What can hang from each mark:
J_874: J_83 J_196
J_386: J_83 J_196 J_249 J_460
J_83: J_874
J_460: J_83 J_386
J_196: J_83 J_249 J_460 J_874

In the rows, 128 means zero.
Known rows, with every way that one mark hangs from another:
J_196(J_460(J_386(J_83)) J_874): [146 147  73  63 126 144 164 125  80 153 119 117 101 143 141 147 101 120
  99 102  92 140 118]
J_386(J_249 J_460): [108 115  86 120 150 106 156 139  62 143 145 118 133 148 116 103 179 172
  98 148 142 101 125]
J_386(J_83 J_249): [109 109 107 111 176 123 168 129  76 145 109 147 137 164 147 144 148 158
 128 124 119  86 101]
J_196(J_83(J_874)): [103 150  52 155  92 132 159 169 121 149 118  99 122 129 101 141 113 132
  84 132 124 115 119]
J_196(J_83): [125 137  58 129 130 126 168 177 120 128 122  94 120 144 116 151 127 138
 117 120 122 101  91]
J_83(J_874(J_196)): [101 174  91 166  88 119 145 134 122 120 118 145 129 150  96 125 130 102
  71 119 105 126 156]
J_460(J_83(J_874) J_386): [ 83 141  42 124 109 149 153  94 125 122 106 127  92 152 119  87 137  86
  58 119 120 140 157]
J_83(J_874(J_196(J_249))): [110 165 117 169  72 141 135 144 101 106 120 166 136 164 103 133 112 145
  83 132 119 137 161]
J_386(J_196(J_249) J_460): [117 134 115 114  85 105 170 143  67 148 148 143 142 148 100  79 154 193
 120 156 141 119 150]
J_83(J_874(J_196(J_249 J_460(J_386)))): [117 174  81 145  87 160 137 153  94 104 148 128 121 173  99 114 103 147
  60 123  88 177 170]
J_874(J_83 J_196): [135 126 102 158 117  90 147 137 129 117 131 146 144 166 115 150 142  95
  86  78  72 109 138]
J_386(J_83(J_874(J_196(J_460))) J_249): [112 158 105 133 152 131 176 159  75 169 134 135 146 168  94 137 124 151
  68 136  74 132 129]
J_460(J_83 J_386(J_196)): [ 96 145  61  93 137 122 176 102 109 123 124 137 101 163 106  65 166  94
  94 107 119 118 145]
J_386(J_83 J_196 J_460): [104 124  97  90 115  87 199 119  80 191 134 133 133 125 115  82 157 160
 125 129 110 106 132]
J_196(J_83 J_249): [135 128  86 132 111 150 160 186 101 116 123 117 128 159 124 159 105 177
 130 135 137 109  92]
J_460(J_386(J_249)): [ 99 123  64 121 172 126 130 118  73  95 128 129 119 160 137 110 172 135
  97 106 129 109 134]
J_874(J_83 J_196(J_249 J_460)): [163 129 127 149 105 125 153 175 113 121 159 125 154 200 104 162 103 152
  87 113  65 136 134]
J_386(J_196(J_874)): [126 165 111 103  92 101 158 126  79 141 118 153 130 137  92 120 141 110
 108 122 141  98 141]
J_460(J_386(J_83(J_874(J_196(J_249))))): [100 149  94 136  97 148 141 113  80 118 104 185 112 146 140 122 104 140
  85  95  92 156 165]
J_874(J_83 J_196(J_460)): [155 136 100 146 124 102 165 165 132 134 160 105 148 182 100 154 127 110
  76  97  49 126 129]
J_874(J_196(J_83)): [133 163  67 143 131 121 168 187 121 120 122 118 125 146 101 153 129 120
  99 101  99 111  96]
J_874(J_196(J_83 J_249)): [141 156  91 144 112 145 160 194 101 107 123 141 129 161 108 161 107 160
 113 117 113 120  99]
J_196(J_460): [137 147  88 118 124 131 172 162 133 128 149  75 134 183 108 135 125 140
 112 144 104 120 113]

Rows:
[109 163 108 150  88 162 158 132 112 122 108 171 120 179  97 119 115 124
  69 144 116 140 152]
J_460(J_83(J_874(J_196(J_249))))
[103 147  39 111 133 110 167 156  94 131 132 111 115 129  98  97 151 123
 106  90 117 113 123]
J_460(J_386(J_196(J_83)))
[147 116 128 161 104 113 139 144 111 104 133 165 147 182 121 158 120 136
  97  94  86 117 144]
J_874(J_83 J_196(J_249))
[109 100  95  98 161 106 176 128  57 176 126 134 133 142 144 111 162 182
 113 138 122  98 110]
J_386(J_83 J_249 J_460)
[164 163  68  95 110 144 175 196  95 159 137  77 117 142  92 173  93 137
  94 136 116 121  82]
J_196(J_83 J_460 J_874)
[130 174 116 155  77 155 156 174 103 123 146 127 143 185  85 135  95 163
  75 153  95 156 151]
J_83(J_874(J_196(J_249 J_460)))
[144 135  67 134 130 108 146 146 123 114 157 108 129 170 110 132 132  99
  64  69  44 148 148]
J_874(J_83 J_196(J_460(J_386)))
[110 151  96 139  74 148 170 129  88 148 126 160 116 155  94  84 128 150
  51 156 121 154 159]
J_386(J_460(J_83(J_874(J_196(J_249)))))
[136 143 115  76  77 128 182 122  45 171 124 169 116 144  89  83 135 155
  90 160 157 124 143]
J_386(J_196(J_249 J_874) J_460(J_83))
[100 172  83 148 106 137 167 123 133 131 105 153 111 164  90 110 133  83
  54 128 105 131 148]
J_460(J_83(J_874(J_196)))
[142 147  94  95  71 117 172 178  30 177 139 143 126 112  83 116 118 187
 101 145 155 116 123]
J_386(J_196(J_83 J_249 J_874) J_460)
[ 75 133  50 127 152 147 142 101  81 125 113 139 102 159 115  86 161 110
  49 128 132 127 154]
J_460(J_83(J_874) J_386(J_249))
[137 141 145  83  89 127 167 124  51 159 106 195 131 147 121 144 105 159
 138 126 134 105 128]
J_386(J_83 J_196(J_249 J_874))
[120 160  52 140  99 142 178 197 125 164 144  60 130 149  82 142  95 148
  75 152 102 136 109]
J_196(J_83(J_874) J_460)
[140 160 107  73 156 132 187 149  50 172 136 132 130 180  63 105 146 131
  75 164 130 108 117]
J_386(J_196(J_460(J_83) J_874) J_249)
[136 119 104 108  79 101 126 111  52 125 129 184 132 144 114 124 123 125
  89  78 114 124 174]
J_460(J_386(J_196(J_249 J_874(J_83))))
[161 164  91 133 119 157 177 226 103 125 149  98 134 181  91 165  90 177
 104 136  89 139  88]
J_874(J_196(J_83 J_249 J_460))
[ 63 133  76 117 150 108 157 102  46 163 119 167 130 135 112  81 160 143
  87 109 112 116 166]
J_460(J_386(J_83(J_874) J_196 J_249))
[106 138  77 127 165 104 174 182  63 151 137 122 148 147  80 114 162 162
 110 131 134  83 101]
J_386(J_196(J_83) J_249)
[159 149  84  71 109 185 157 133  77 120 123 127  88 180 120 131 100 134
  80 138 123 154 125]
J_196(J_249 J_460(J_83 J_386) J_874)
[124 155  91  92 134 130 211 151 123 160 146  95 127 193  74  90 140 123
  99 155 104 118 117]
J_386(J_196(J_460(J_83)))
